What can hang from each mark:
zerid: gukuv nivup runasu sotal
runasu: simi zerid
simi: runasu
moke: veni
veni: moke savug
pupat: nivup
gukuv: zerid
sotal: zerid
nivup: pupat zerid
savug: sotal

Every row comes from one small tree of marks. The marks that hang from a mark follow it in brackets, in alphabetical order. Every link used is in the known rows. Which tree was each row made from?
Known rows:
moke{veni{savug{sotal{zerid{nivup runasu}}}}}: -1.47,0.15,-0.08,0.60,-0.79,0.50,-1.16,0.17,1.60,-2.97,0.46,-0.38,0.58,-0.10,1.50,-2.97,-2.99,-1.91,1.59,0.43,2.59,2.49,1.27,-1.93,-0.92,-1.75,-1.67,-1.26,-1.77
moke{veni{savug{sotal{zerid{nivup runasu{simi}}}}}}: -1.10,0.08,-0.39,0.21,-0.61,0.89,-1.05,-0.05,1.39,-3.99,-0.41,-1.06,1.39,-0.52,1.59,-3.02,-3.65,-2.10,1.48,0.25,2.93,2.53,0.88,-1.37,-0.71,-1.16,-1.62,-3.40,-1.94
moke{veni{savug{sotal{zerid}}}}: 0.12,-0.25,-0.26,0.23,0.42,1.34,0.64,0.04,2.12,-1.82,0.40,0.41,-0.25,-0.44,1.52,-2.59,-2.35,-0.65,0.52,0.75,1.80,2.33,0.41,-1.43,-0.03,-0.99,-1.62,-0.40,-0.95
savug{sotal{zerid}}: 0.04,-0.65,0.73,-0.04,0.61,0.83,0.75,-0.28,0.48,-1.43,-0.62,0.53,0.20,-0.05,1.34,-0.89,-2.06,-0.31,0.60,0.79,1.28,0.93,0.44,-1.14,0.17,-0.25,-1.00,-0.12,0.00
runasu{simi zerid{gukuv nivup{pupat} sotal}}: -1.09,-1.32,-0.61,-0.91,-0.95,-0.59,1.62,-2.25,0.45,-1.08,-0.25,-1.42,0.73,0.39,-0.14,-1.20,-3.55,-0.43,-0.36,1.89,1.87,2.35,-0.57,-0.08,-1.16,0.24,-1.23,-4.17,1.27
nivup{pupat zerid{gukuv sotal}}: 0.40,-0.10,-0.16,-0.20,-0.58,-0.51,2.02,-2.34,0.74,0.03,0.35,-0.68,-0.72,1.02,-1.13,-0.30,-1.89,-0.95,-0.34,1.24,1.11,0.75,-0.92,-1.25,-1.04,-1.15,-0.23,-1.08,1.41
simi{runasu{zerid}}: 0.43,-1.21,0.03,-1.21,0.56,0.05,0.42,-1.13,0.52,0.46,0.78,-0.53,0.96,0.71,1.16,-0.06,-1.85,-2.44,0.36,-0.55,0.60,0.34,-0.33,0.01,-0.30,0.25,-0.75,-0.87,2.03
veni{moke savug{sotal}}: -0.43,-1.04,-0.18,1.26,-0.55,-0.47,0.69,-0.23,0.36,-1.22,-1.27,0.18,1.37,-0.10,-0.03,-2.33,-2.04,0.43,0.41,-0.42,1.45,2.16,0.34,0.18,-0.08,0.54,-2.85,-1.12,0.22
runasu{simi zerid{nivup sotal}}: -1.08,-0.99,-0.74,-0.58,0.16,-0.63,1.50,-2.12,-0.35,-1.11,-0.81,-1.34,1.75,-0.45,1.17,-0.69,-3.77,-0.73,0.50,1.10,1.87,1.61,0.66,-0.18,-0.01,1.71,-0.36,-5.66,-0.26
runasu{zerid{gukuv}}: 0.08,-0.65,-0.29,-0.42,0.41,-0.58,0.34,-1.71,0.49,-0.13,0.40,-0.86,-0.57,1.12,1.14,-1.09,-1.86,-0.08,-0.26,0.56,1.50,1.21,-0.02,0.95,-1.21,0.03,-0.56,-1.01,1.00
pupat{nivup{zerid{gukuv}}}: 1.24,1.11,0.43,0.20,0.40,-0.99,0.86,-1.11,0.09,-1.63,0.08,-0.64,-0.35,0.13,0.02,-0.48,-1.32,-1.28,0.25,0.25,0.92,-0.32,-0.07,0.08,-2.10,-0.18,1.46,0.24,-0.09
runasu{zerid{sotal}}: -0.09,-0.93,-0.49,-0.14,0.63,-0.21,1.66,-1.97,-0.01,0.62,-0.12,-1.14,0.28,0.21,0.84,-0.51,-2.18,-0.69,0.33,0.57,1.23,1.17,1.33,-0.33,0.52,1.11,-0.36,-3.10,0.17
gukuv{zerid{nivup{pupat} runasu{simi} sotal}}: -0.48,0.70,-0.10,-0.38,-1.29,-1.09,-0.35,-1.02,0.51,-1.44,-1.25,-1.90,0.87,1.66,-1.52,-1.20,-2.61,-1.64,0.98,0.87,1.46,0.77,0.27,-2.24,-1.22,-0.68,-0.84,-4.39,0.26
savug{sotal{zerid{gukuv nivup{pupat} runasu{simi}}}}: -1.07,-0.53,0.71,-0.29,-1.26,0.14,-0.83,-0.37,0.31,-3.61,-0.88,-1.09,0.82,0.61,-0.01,-1.80,-3.23,-1.19,0.66,1.17,2.31,1.80,-0.19,-0.91,-1.59,-1.94,-1.69,-1.71,0.66
nivup{pupat zerid{gukuv}}: 0.83,0.17,0.19,-0.59,-0.29,-0.62,1.61,-1.55,1.01,-0.44,0.43,-0.62,-1.09,1.75,-0.61,-0.29,-1.29,-0.52,-0.66,0.83,0.87,0.32,-1.90,-0.59,-1.95,-1.38,-0.34,0.36,2.28
pupat{nivup{zerid{gukuv runasu}}}: 1.01,1.55,0.63,0.90,-0.08,-1.30,-0.89,-1.14,-0.36,-1.92,0.03,-1.83,-0.15,0.61,-0.25,-0.61,-1.11,-2.83,0.99,-0.68,1.06,-0.59,0.90,0.00,-2.14,-1.12,1.49,-0.16,-0.46
pupat{nivup{zerid{gukuv runasu{simi} sotal}}}: 0.87,1.17,0.06,0.75,-0.32,-0.68,-0.33,-1.86,-0.64,-2.54,-0.89,-2.61,1.34,-0.53,-0.78,-0.77,-2.15,-3.19,1.26,-0.42,1.83,-0.08,1.47,-0.21,-1.36,-0.19,1.65,-4.05,-1.48
savug{sotal{zerid{runasu}}}: -0.23,-0.21,0.86,0.52,0.17,0.73,-0.95,-0.17,0.04,-1.78,-0.66,-0.70,0.43,0.33,1.06,-0.99,-1.88,-1.64,1.45,-0.29,1.60,0.71,1.57,-1.12,0.05,-1.11,-0.83,-0.64,-0.44
simi{runasu{zerid{gukuv}}}: 0.20,-1.03,-0.12,-1.18,0.03,-0.01,-0.14,-1.55,0.81,0.28,1.19,-0.39,0.42,0.77,0.83,-1.05,-2.10,-2.05,0.17,-0.08,1.21,0.91,-0.70,0.67,-1.24,-0.34,-1.03,-0.38,1.90
veni{moke}: 0.20,-1.01,-0.57,0.49,0.03,-1.20,1.80,-0.50,0.73,-0.17,-0.36,-0.02,1.13,0.74,0.14,-1.16,-1.41,0.25,0.44,-0.35,1.29,0.70,-0.04,0.20,-1.02,1.01,-1.85,-0.75,0.81
savug{sotal{zerid{gukuv nivup}}}: -1.54,-0.64,0.56,-0.03,-0.62,-0.11,-0.10,-0.67,0.58,-2.14,-0.20,0.88,0.19,0.17,1.10,-2.03,-3.40,0.38,0.71,1.88,2.04,1.67,-0.11,-0.66,-1.50,-0.81,-1.24,-0.03,-0.60
veni{savug}: 0.25,-0.08,-0.68,0.80,-0.01,-0.34,0.50,-0.47,1.11,-0.41,-0.23,0.25,-0.04,0.75,0.60,-1.90,-0.45,-0.38,0.27,0.29,0.67,0.73,0.16,-0.20,-0.99,0.01,-1.06,-0.29,0.13
pupat{nivup{zerid{gukuv runasu sotal}}}: 0.58,1.33,0.27,1.22,-0.34,-1.09,-0.43,-1.79,-0.60,-1.28,-0.01,-2.03,0.28,-0.20,-0.94,-0.78,-1.59,-3.04,1.33,-0.29,1.37,-0.10,1.73,-0.69,-1.53,-0.90,1.51,-1.87,-1.41
zerid{gukuv runasu}: -0.20,0.18,0.17,0.69,-0.39,-0.97,-1.18,-1.21,0.30,-0.92,-0.15,-0.99,-0.24,1.77,-0.33,-1.72,-0.96,-1.27,0.43,-0.07,1.67,0.37,0.52,0.28,-2.02,-1.19,-0.59,-0.42,-0.35
simi{runasu{zerid{gukuv nivup sotal}}}: -1.55,-1.25,-0.49,-0.82,-1.09,-0.72,0.20,-2.27,0.40,0.29,1.12,-0.32,1.25,0.03,0.46,-1.51,-3.67,-2.27,0.76,1.20,1.61,1.64,-0.06,-0.21,-1.12,0.05,-1.03,-2.19,0.53

Which tree is each row?
-0.20,-0.13,-0.33,0.47,-0.29,1.40,0.03,-0.39,2.35,-2.12,0.85,0.44,-0.78,-0.36,1.19,-3.41,-2.50,-0.51,0.30,1.14,2.32,2.81,0.16,-0.75,-1.16,-1.59,-1.97,0.05,-1.19 : moke{veni{savug{sotal{zerid{gukuv}}}}}
-0.97,-0.66,0.17,-0.36,-0.99,-1.51,1.23,-0.77,0.94,-0.91,0.36,0.43,-0.41,1.86,-0.76,-1.41,-1.74,0.23,-0.58,1.93,1.05,1.24,-1.44,-0.49,-2.72,-1.16,-1.25,0.72,1.46 : zerid{gukuv nivup{pupat}}
-1.81,-0.50,-0.28,0.31,-0.85,-1.24,0.84,-1.98,0.20,-0.59,-0.22,0.45,0.35,0.51,-0.55,-1.91,-2.62,0.21,0.46,2.08,1.87,1.36,0.26,-0.48,-1.81,0.08,-0.66,-1.88,-1.36 : zerid{gukuv nivup sotal}
-0.76,-0.41,-0.68,1.84,-1.71,0.16,-1.77,0.24,1.21,-1.67,0.03,-0.98,1.03,0.14,0.72,-3.70,-2.23,-1.05,1.82,-1.01,2.48,2.47,1.44,0.21,-1.18,-1.34,-3.30,-0.48,-0.22 : veni{moke savug{sotal{zerid{gukuv runasu}}}}
-0.11,0.17,-0.08,0.88,-0.12,1.31,-0.92,0.10,1.69,-2.21,0.33,-0.78,-0.09,-0.02,1.28,-2.69,-2.06,-2.14,1.25,-0.16,2.16,2.10,1.40,-1.62,-0.27,-1.73,-1.65,-0.98,-1.36 : moke{veni{savug{sotal{zerid{runasu}}}}}
-0.27,-0.14,0.23,0.40,0.35,0.62,0.71,-0.82,1.13,-2.02,-0.47,0.49,0.02,-0.01,0.20,-2.47,-1.85,-0.37,-0.36,0.62,1.68,2.43,0.09,-0.95,-0.21,-0.57,-1.67,-1.10,-1.08 : moke{veni{savug{sotal}}}
-0.88,-0.06,-0.50,-0.01,-0.93,-0.42,-1.22,-0.56,0.90,-2.60,-0.06,-1.25,1.19,0.64,1.18,-2.23,-2.62,-1.51,1.75,0.55,2.69,0.70,0.24,-0.03,-2.52,-0.93,-0.79,-2.27,-0.80 : sotal{zerid{gukuv nivup runasu{simi}}}
-1.36,-0.28,-0.39,0.37,-0.65,-1.01,0.06,-1.67,-0.55,-1.87,-1.32,-1.51,2.04,0.21,-0.42,-1.20,-2.97,-1.71,1.31,0.59,2.13,0.88,1.31,-0.89,-0.95,0.42,-0.33,-4.99,-1.59 : zerid{nivup runasu{simi} sotal}
-0.59,-0.07,-0.39,-0.21,-0.37,-0.29,-0.45,-0.21,0.62,-2.41,-0.49,-1.24,1.65,0.44,1.51,-1.19,-2.54,-1.99,1.83,0.19,2.27,0.28,0.75,-0.82,-1.51,-0.34,-0.29,-2.78,-0.67 : sotal{zerid{nivup runasu{simi}}}
-1.66,-0.58,-0.59,1.71,-1.75,-0.40,-1.18,0.67,0.82,-2.17,-0.22,-0.56,1.98,-0.23,1.32,-2.97,-3.16,-1.03,2.33,-0.60,2.29,2.30,1.47,-0.73,-0.90,-0.62,-3.05,-1.28,-0.60 : veni{moke savug{sotal{zerid{nivup runasu}}}}
-0.43,-0.85,-0.58,-0.08,-0.01,-0.35,0.90,-2.43,0.18,0.43,0.24,-1.02,-0.19,0.35,0.55,-1.40,-2.50,-0.34,0.01,1.01,1.63,1.65,0.81,0.21,-0.49,0.50,-0.65,-2.73,0.02 : runasu{zerid{gukuv sotal}}
-0.39,-0.11,-0.43,0.54,-0.62,-0.37,-0.55,-2.00,-0.20,-1.40,-1.10,-1.91,1.12,0.43,-0.89,-1.92,-1.91,-1.81,0.82,0.21,2.23,1.00,1.07,0.16,-1.26,-0.20,-0.59,-4.31,-1.38 : zerid{gukuv runasu{simi} sotal}
-0.87,-0.27,-0.12,0.08,-1.62,-0.70,-0.51,-0.06,1.53,-1.20,1.09,-0.76,-0.31,1.86,0.34,-1.82,-1.69,-1.54,1.11,1.10,1.76,0.89,-0.02,-1.19,-2.71,-2.26,-1.25,0.84,0.97 : sotal{zerid{gukuv nivup{pupat} runasu}}
-0.68,0.10,-0.16,1.09,-0.70,-0.76,-0.70,-1.88,0.14,-0.47,-0.32,-1.22,0.13,1.03,-0.99,-1.86,-1.41,-1.50,0.96,0.42,1.85,0.76,1.36,-0.46,-1.31,-0.86,-0.63,-2.03,-1.25 : zerid{gukuv runasu sotal}
-0.58,-0.34,-0.28,-0.43,-1.45,-0.41,-0.37,-0.22,1.25,-2.44,0.30,-1.41,0.63,1.26,0.42,-1.68,-2.33,-1.69,0.90,0.96,2.15,0.95,-0.43,-0.76,-2.54,-1.65,-1.14,-1.45,0.93 : sotal{zerid{gukuv nivup{pupat} runasu{simi}}}
-1.27,-1.64,-0.12,-1.22,-1.50,-0.53,1.01,-1.82,0.80,0.40,1.30,-0.57,0.64,0.59,-0.51,-0.93,-3.36,-2.37,0.09,1.49,1.10,1.90,-0.64,-0.93,-1.38,-0.87,-1.51,-1.25,2.31 : simi{runasu{zerid{gukuv nivup{pupat} sotal}}}
-0.72,-1.18,0.00,-1.34,-0.12,-0.66,0.46,-1.06,0.32,-0.10,0.96,-0.09,1.38,0.70,1.30,-0.32,-3.07,-2.18,0.59,0.08,1.15,0.72,-0.41,-0.43,-0.95,0.31,-0.74,-1.06,1.63 : simi{runasu{zerid{nivup}}}
0.72,-0.14,-0.03,-0.27,-0.02,-0.31,2.84,-2.03,0.48,0.36,-0.08,-0.71,-0.22,0.81,-0.87,0.50,-1.56,-1.26,-0.04,0.90,0.47,0.16,-0.47,-1.93,-0.04,-0.44,0.03,-1.76,1.51 : nivup{pupat zerid{sotal}}
0.95,0.29,0.10,-0.44,-0.53,-0.57,0.05,-1.73,0.37,-2.09,-0.46,-2.43,0.23,1.72,-0.69,-0.29,-1.53,-2.18,0.03,-0.35,1.66,0.14,-1.11,-0.28,-1.81,-1.75,-0.19,-2.28,1.75 : nivup{pupat zerid{gukuv runasu{simi}}}
-1.39,-1.04,-0.55,-0.27,-0.04,-0.99,1.38,-1.93,-0.20,-0.07,0.07,-0.75,0.71,0.24,1.05,-0.65,-3.24,-0.46,0.65,1.22,1.54,1.55,0.79,-0.75,-0.15,1.06,-0.40,-3.43,0.03 : runasu{zerid{nivup sotal}}
1.03,0.79,0.23,0.56,0.76,-0.61,1.87,-1.49,-0.25,-0.88,-0.45,-0.74,0.52,-0.71,-0.25,0.19,-1.60,-1.93,0.78,0.25,0.37,-0.40,1.16,-1.30,-0.33,0.73,1.73,-1.72,-0.78 : pupat{nivup{zerid{sotal}}}
-0.83,1.10,-0.46,-0.07,-0.88,-1.05,-1.18,-1.15,-0.03,-1.52,-1.42,-1.78,1.41,1.08,-0.63,-1.56,-2.90,-1.34,1.74,0.51,2.17,0.43,0.99,-1.54,-1.15,0.29,-0.32,-5.32,-1.51 : gukuv{zerid{nivup runasu{simi} sotal}}
0.34,-0.73,-0.44,-0.68,0.49,-0.15,0.54,-1.82,0.27,-1.18,-0.34,-1.52,0.37,0.54,1.21,-1.15,-2.39,-0.14,-0.25,0.38,2.06,1.40,-0.46,1.38,-1.05,0.70,-0.65,-3.34,0.86 : runasu{simi zerid{gukuv}}
-0.83,-0.30,0.21,-0.34,-1.38,-1.37,-0.32,-1.05,0.30,-2.36,-0.71,-1.42,0.61,1.78,-1.03,-1.61,-2.02,-1.24,0.02,0.89,1.86,1.17,-0.75,-0.19,-2.60,-1.36,-1.07,-2.00,0.90 : zerid{gukuv nivup{pupat} runasu{simi}}
-1.35,-0.85,-0.86,-0.43,-0.46,-0.69,0.98,-2.48,-0.15,-1.42,-0.45,-1.29,1.18,-0.05,0.82,-1.56,-4.05,-0.34,0.36,1.52,2.48,2.07,0.29,0.50,-1.06,1.01,-0.62,-5.09,-0.48 : runasu{simi zerid{gukuv nivup sotal}}
-1.27,-0.47,-0.12,0.08,-1.72,-0.99,0.13,-1.70,0.05,-2.04,-0.81,-1.64,1.06,1.14,-1.61,-1.79,-2.66,-1.58,0.44,1.36,1.92,1.51,0.10,-0.78,-1.88,-1.03,-1.06,-3.65,-0.15 : zerid{gukuv nivup{pupat} runasu{simi} sotal}
0.54,0.16,0.07,0.15,-0.42,-0.69,1.02,-2.04,0.05,-0.13,-0.07,-2.06,0.07,1.35,-1.04,0.45,-1.35,-2.65,0.72,-0.08,0.93,-0.02,0.44,-2.04,-0.27,-1.34,0.19,-2.21,1.12 : nivup{pupat zerid{runasu sotal}}
-1.63,-0.48,0.10,0.53,-1.86,-1.38,0.01,-1.57,0.33,-0.84,0.01,-0.95,0.10,1.66,-1.65,-1.72,-2.09,-1.37,0.53,1.45,1.47,1.47,0.46,-1.25,-2.05,-1.61,-1.10,-1.44,0.04 : zerid{gukuv nivup{pupat} runasu sotal}
-2.00,-0.08,-0.21,0.81,-1.39,-1.47,-0.68,-1.85,-0.14,-0.98,-0.23,-0.88,0.53,0.98,-0.76,-2.10,-2.48,-1.28,1.09,1.10,2.15,1.22,1.18,-0.83,-1.95,-0.73,-0.52,-2.34,-1.72 : zerid{gukuv nivup runasu sotal}
-1.15,-0.19,0.47,0.05,-1.52,-1.69,-0.55,-0.80,0.41,-1.37,0.23,-0.79,-0.21,2.34,-1.07,-1.65,-1.61,-1.11,0.12,1.12,1.31,1.03,-0.47,-0.73,-2.86,-1.98,-1.19,0.19,1.04 : zerid{gukuv nivup{pupat} runasu}
-1.44,-1.32,-0.36,-0.50,-1.06,-1.02,1.52,-2.16,0.57,0.01,0.65,-0.80,-0.30,0.96,-0.23,-1.16,-3.09,-0.36,-0.25,1.90,1.38,2.35,-0.16,-0.58,-1.17,-0.39,-1.12,-1.99,1.31 : runasu{zerid{gukuv nivup{pupat} sotal}}
-1.35,-1.04,-0.25,1.21,-2.20,-0.56,-0.37,1.04,1.29,-1.71,0.07,-0.76,1.48,0.35,0.41,-2.67,-2.69,-1.18,1.60,-0.23,1.63,2.56,0.78,-1.38,-0.89,-1.46,-3.50,-0.27,1.21 : veni{moke savug{sotal{zerid{nivup{pupat} runasu}}}}
-1.51,-0.04,-0.35,0.27,-1.05,0.59,-0.22,-0.29,2.19,-2.66,0.91,0.95,-0.27,-0.35,1.46,-3.72,-3.55,-0.01,0.53,1.82,2.78,3.16,-0.14,-0.99,-1.80,-1.59,-2.10,-0.04,-1.60 : moke{veni{savug{sotal{zerid{gukuv nivup}}}}}
-0.33,-0.86,-0.04,-0.50,-0.49,-0.42,1.85,0.21,1.68,-0.70,0.57,0.39,-0.04,1.10,0.97,-0.70,-1.81,-0.50,0.47,1.58,0.89,0.77,-0.68,-1.82,-1.51,-0.90,-1.03,0.79,1.63 : sotal{zerid{nivup{pupat}}}
-0.19,-1.29,-0.45,-0.81,-0.46,0.04,0.48,-2.27,0.52,0.81,1.12,-0.77,0.84,0.21,0.18,-1.13,-2.71,-2.38,0.42,0.39,1.29,1.29,0.38,-0.13,-0.52,-0.04,-1.00,-1.85,0.95 : simi{runasu{zerid{gukuv sotal}}}
-0.89,-0.84,-0.49,-0.85,-0.17,-0.91,0.42,-1.80,0.19,-1.85,-0.29,-1.19,0.80,0.50,1.33,-1.44,-3.41,0.07,0.10,1.09,2.33,1.73,-0.62,1.22,-1.77,0.80,-0.65,-3.51,0.55 : runasu{simi zerid{gukuv nivup}}
